Each row was made from one walk, in order. Every step used is in the known rows, and no mark comes twice. Write each row's walk.
In the rows, zero is written as 128.
Known rows:
B, Q, T: [138 135 162 126 130 110 117 106 126 156 110 111 109 128 129 125 126 132
 138 122 117 127 130 121 139  68 111 131 135 114 107 148 117 123 120 135
 106]
V, C, X, G, T: [125 126 122 121 139 113 101 128 127 120 129 124 159 132 133 128 108 130
 102 124 126 106 135 146 137 178 141 107 135 179 131  99 108 135 159 134
 152]
G, X, C: [127 154 220 130 138 134 114 156 104 103 125 123 129 123 131 109 115 114
 119 119 129 121 132 154 135 186 117 126 116 102 106 128 147 118 126 118
 124]
T, E, X, G: [132 111 114 139 124 136 134 124 150 112 123 140 139 129 115 152 130 131
 138 158 133 130 112 137 124 120 146 129 130 121 139 110 130 119 104 130
 126]
V, C, X, E: [123 121 116 112 149  83 111 123 120 115 116 127 206 142 145 113 102 128
 102 113 129 107 140 170 138 201 133 104 136 158 107  96 100 134 161 132
 137]
B, Q, T, E, G: [135 118 112 133 117 116 136 103 152 161 119 118 110 132 124 136 140 132
 153 125 122 148 124  89 130  36 114 137 124 113 132 139 129 133 117 133
 110]
E, G, T, Q: [120 123 132 136 113 147 133 141 139 144 140 124  75 132 126 125 139 131
 121 121 129 142 128  80 122 126 116 136 113 143 157 139 141 147 152 121
 146]
T, E, G, X: [126 111 138 145 111 137 141 133 135 127 146 133 124 128 111 128 139 125
 134 131 132 148 122 120 125  95 130 132 117 104 148 121 133 134 122 122
 132]
C, V: [127 155 169 114 143  97 110 127 115 140 130 127 173 141 130 116 107 150
 117 125 119  98 143 169 144 199 147 115 134 132 101 143 116 132 175 130
 129]
Q, T, E, G, X, C: [135 116 129 149 116 148 137 133 149 125 131 124 130 131 122 124 140 118
 144 132 132 152 127 119 131 106 112 144 110  99 133 126 152 128 109 115
 106]
G, X, B, Q, T, E: [142 137 174 137 124 139 122 114 120 132 119 120  69 113 122 121 142 117
 156 132 121 135 128 110 121  46  80 140 128  99 122 129 141 110 110 127
 103]
E, X: [127 131 155 126 132 128 130 133 101 119 129 132 124 128 124 130 123 130
 113 153 125 120 122 163 132 165 146 127 130 121 124 126 116 118 110 134
 122]
T, E, X: [130 110 126 135 120 130 134 124 122 121 123 139 146 135 111 150 136 128
 125 154 127 132 120 168 129 127 152 132 121 110 129 116 122 122 110 133
 114]
G, T: [125 129 137 133 127 139 116 131 114 139 138 123 135 128 127 127 126 128
 112 115 127 116 134 133 127 136 139 129 120 142 124 144 119 135 146 127
 134]
C, X, B, Q, T: [140 135 104 110 142 112 105 113 118 131 112 120 121 114 140 111 132 127
 133 134 114 110 138 109 130  98  88 123 146 142 123 125 120 117 151 141
 114]
C, X, E: [131 111  78 117 148 101 111 130 127 111 119 133 197 127 143 106 117 128
 109 115 131 109 133 139 126 167 120 114 145 151 121 114 106 131 157 131
 136]
V, C, X, E, G, T: [116 128  81 119 139 111 120 133 128 126 135 126 181 140 150 113 113 124
 102 106 132 116 134 126 122 182 134 111 126 179 142  99 107 149 162 128
 155]
P, E: [124 111 101 120 127 106 143 120 123 128 132 133 169 132 119 138 120 138
 122 108 136 131 140 171 143 135 164 123 145 123  92 147 118 131 122 127
 138]
V, C, X, B: [125 135 132 102 145  94 109 118 115 112 126 126 175 130 141 114 111 127
 107 129 120 101 148 172 141 192 126 107 137 157 111  92 115 123 170 138
 134]
B, Q: [129 147 177 113 136 101 116 118 118 149 115 119 121 128 133 127 118 133
 129 115 118 120 130 125 134 101 123 119 134 119 107 139 120 127 137 137
 123]
E, G, X: [124 136 162 137 122 134 137 144 112 126 153 126  98 124 129 113 127 128
 123 127 130 135 126 109 129 136 123 129 126 115 147 133 131 134 126 123
 139]
T, Q: [129 121 186 127 124 118 119 128 129 127 109 125  96 137 119 123 126 135
 121 131 120 131 135 137 141 146 115 129 127 120 109 132 139 127 149 127
 123]
P, E, G, X: [122 121 112 132 115 129 157 138 117 123 154 133 121 125 116 127 127 134
 127 110 140 149 129 133 132 118 149 127 139 117 128 144 127 136 105 120
 151]
P, E, G: [117 111  68 121 119 112 158 125 141 134 151 135 160 129 127 133 125 140
 128 106 139 145 136 131 137 130 160 125 143 128 122 144 124 142 122 125
 150]
C, X, B, Q: [133 143 123  98 146 104 104 122 114 125 116 126 135 112 144 113 126 126
 126 126 115 104 138 115 126 121  99 113 146 146 126 117 123 120 162 143
 131]
Q, T, E: [137  93 108 146 118 120 129 104 149 139 119 124 156 136 110 137 138 132
 136 137 125 139 133 148 140  84 129 140 124 109 110 132 123 122 119 126
  98]
V, C, X, G, T, E: [127 113 106 127 130 116 106 122 139 121 124 129 166 136 121 141 117 127
 112 127 128 117 131 152 133 150 148 111 127 170 132  93 109 137 156 132
 146]
E, X, C: [125 151 172 119 141 135 126 149 106 106 120 131 145 127 137 125 118 119
 116 143 127 117 125 164 133 213 138 127 117 117 115 120 142 115 113 129
 119]
X, E, G, T: [117 124  70 134 133 135 137 137 157 137 144 128 158 126 159 112 126 125
 125 101 141 127 126  75 107 144 119 129 122 148 154 133 127 147 147 117
 151]

Which walk is each row?
[139 124 135 140 123 129 129 106 151 143 106 123  90 130 119 147 136 131
 155 150 123 138 112 102 127  47 115 136 134 115 133 127 128 115  89 136
 106] -> B, Q, T, E, X, G
[138 101 110 147 116 139 135 110 127 131 120 129 134 138 106 147 141 127
 133 158 125 141 122 153 134  98 136 144 123 108 121 126 121 116  93 130
  93] -> Q, T, E, X
[126 133 131 139 130 160 125 138 125 118 138 131 100 121 130 141 126 128
 121 150 132 116 113 112 119 149 141 129 131 147 148 126 126 125 109 129
 140] -> E, X, G, T
[120 119  93 134 125 141 136 139 158 137 132 129 110 133 149 112 132 126
 128 105 138 137 125  64 107 142 102 135 121 145 153 133 138 147 153 115
 148] -> X, E, G, T, Q
[126 145 107 104 132 125 149 119 105 124 127 133 105 117 134 141 131 129
 139 126 130 127 128 142 124 113 137 126 147 124 113 139 129 116  98 137
 130] -> P, E, X, B, Q
[129 142 126 128 122 156 125 123 119 138 125 131  87 120 126 146 147 116
 140 137 123 125 119 105 106  73 122 137 113 131 150 127 134 124 126 134
 121] -> G, T, E, X, B, Q
[114 117  60 129 113 135 156 131 133 142 156 132 140 128 126 138 133 135
 122  98 141 144 132 117 125 119 161 129 132 144 136 152 123 149 124 123
 157] -> P, E, G, T
[129 130 153 139 123 164 125 142 132 118 122 131  52 127 124 138 132 128
 123 155 128 126 113  96 119 143 122 134 126 144 151 128 137 123 116 127
 138] -> E, X, G, T, Q
[127 129 147 128 131 132 130 139 129 107 116 139 164 133 122 143 130 117
 129 144 130 132 122 168 130 170 148 131 110 107 121 111 145 119 114 128
 111] -> T, E, X, C
[126 116 118 142 115 157 128 131 115 132 133 135 120 133 109 151 143 122
 119 141 129 131 118 137 118 112 152 137 108 133 144 129 121 130 120 130
 123] -> G, T, E, X
[129 132 141 131 136 135 129 132 130 109 130 133 119 122 132 135 118 133
 125 159 131 116 115 130 128 162 139 124 140 131 135 119 124 116 104 132
 133] -> E, X, G
[124 154 146 129 129 150 116 147 113 129 126 135 145 139 123 140 130 126
 121 132 125 115 125 153 120 183 154 132  99 137 132 132 139 132 146 124
 123] -> G, T, E, X, C, V
[122 146 118 117 121 130 156 130 124 132 147 129  83 112 132 124 133 129
 147 105 135 144 131  96 122  79 122 127 143 116 133 144 136 131 110 125
 149] -> P, E, G, X, B, Q
[127 124 149 110 140  87 107 123 108 119 124 125 180 140 128 122 107 131
  95 125 119 110 143 187 150 188 149 106 132 154 104 101 102 133 160 137
 136] -> V, C, X
[131 137 134 119 129 128 130 116 130 125 116 137 109 116 127 143 140 121
 147 151 122 125 121 128 116  84 121 131 125 111 135 114 136 114 115 138
 113] -> T, E, X, B, Q
[139 116 140 133 121 111 123 100 140 156 107 116 120 136 118 138 136 131
 149 125 118 138 127 124 134  36 117 135 127 109 110 139 122 123 117 134
 101] -> B, Q, T, E
[125 112  65 128 129 134 121 146 139 125 125 131 123 132 140 106 133 126
 113 113 131 131 125  74 111 149 101 125 130 169 161 119 124 147 170 124
 153] -> C, X, E, G, T, Q
[137 125 153 145 112 130 133 115 134 153 125 117  77 130 115 132 142 126
 151 128 123 154 118  89 128  22 105 139 122 102 136 140 131 129 104 127
 109] -> B, Q, T, E, G, X
[125 109  51 119 142 108 126 137 141 117 133 134 190 129 152 104 120 130
 116 119 134 120 129 103 121 166 117 114 144 156 147 113 110 141 160 129
 146] -> C, X, E, G
[120 172 188 124 137 130 124 161 122 122 144 126 129 130 143 105 113 129
 124 117 129 120 133 122 130 210 124 122 116 118 132 134 149 135 153 116
 142] -> E, G, X, C, V
[139 108  99 139 122 145 136 107 143 122 123 131 123 125 118 140 146 124
 143 162 125 134 126 143 126  93 116 146 126 111 128 119 132 108 101 129
  91] -> Q, T, E, X, B
[136 101 117 156 108 142 140 120 140 136 140 124 116 132 111 131 145 127
 141 138 130 156 123 118 130  70 116 145 120 101 140 131 130 129 105 120
 108] -> Q, T, E, G, X
[139 152 196 130 133 138 118 121 107 131 124 113  54 110 132 107 131 120
 146 129 119 122 131 104 124  67  76 135 134 107 118 138 138 110 115 127
 109] -> G, X, B, Q, T
[124 178 185 110 150 123 117 151 103 113 119 132 155 137 140 119 109 132
 115 142 122 101 131 177 137 252 149 120 119 123 112 129 139 120 140 129
 120] -> E, X, C, V
[118 109  83 130 107 142 153 136 136 145 143 131  91 136 118 137 138 137
 125 103 137 155 132 104 125 120 145 135 128 143 137 151 136 149 129 120
 155] -> P, E, G, T, Q
[133 101  71 135 127 136 105 133 146 117 126 135 156 124 120 135 132 128
 121 131 130 117 123 111 121 117 133 119 135 166 150 113 117 136 157 131
 146] -> C, X, G, T, E
[132 150 160 132 126 142 136 125 129 139 143 117  56 110 142 108 138 123
 150 128 124 137 127  66 119  71  81 136 132 114 145 135 142 122 120 125
 124] -> E, G, X, B, Q, T
[126 119 108 135 116 158 146 137 130 120 123 137  67 129 113 152 132 134
 125 134 137 142 119 122 123 127 147 134 139 145 131 143 135 128 100 124
 148] -> P, E, X, G, T, Q
[124 174 187 106 153 104 107 145 125 122 119 125 193 135 146 109 103 136
 119 114 122  97 145 170 143 245 141 114 121 123  93 134 143 130 175 123
 128] -> X, C, V
[123 132 133 137 122 161 123 145 119 121 124 135 138 132 121 145 138 112
 121 134 130 130 120 142 117 147 149 138 100 130 137 124 140 127 122 124
 122] -> G, T, E, X, C
[124 118 101 122 124 125 151 129 103 118 133 138 140 131 114 144 125 136
 119 131 134 135 127 178 137 149 171 127 142 124 107 142 113 123  91 131
 132] -> P, E, X
[137 131 125 122 129 117 125  97 150 144 114 121 111 118 132 127 139 125
 160 131 118 127 135 104 123  52  91 136 132 110 117 128 141 115 129 133
 101] -> X, B, Q, T, E
[129 129 167 140 141 130 122 139 116 111 129 126 135 125 136 103 116 122
 123 115 136 121 126 131 123 143 106 128 131 114 121 127 121 123 122 116
 131] -> G, X, E
[137 140 157 128 128 129 123 119 126 138  98 122 114 131 124 139 134 117
 147 137 120 138 119 130 130  88 116 137 115 103 117 130 143 115  97 133
  93] -> B, Q, T, E, X, C
[118 128 104 133 119 142 134 137 132 145 155 125 124 126 136 123 132 130
 119 117 131 131 129  94 121 131 138 131 119 145 153 138 125 147 146 125
 147] -> E, G, T
[136 145 145 117 138 117 122 103 138 143 115 114  99 114 145 116 129 127
 151 126 117 117 139 100 128  78  88 132 139 118 113 135 139 114 133 134
 105] -> X, B, Q, T
[126 117  90 125 128 131 152 128 133 109 133 139 130 124 124 148 121 138
 129 137 141 133 121 148 133 146 162 124 153 131 118 136 121 120  86 130
 144] -> P, E, X, G
[120 135 123 127 122 135 153 152 123 113 147 133 135 124 131 122 123 124
 127 100 143 147 133 134 134 157 144 127 129 113 120 142 146 136 110 116
 148] -> P, E, G, X, C
[123 105  90 134 116 116 143 121 161 136 140 135 166 134 122 135 135 133
 136 129 132 142 127 120 129 106 145 129 120 116 145 120 132 140 139 126
 130] -> T, E, G
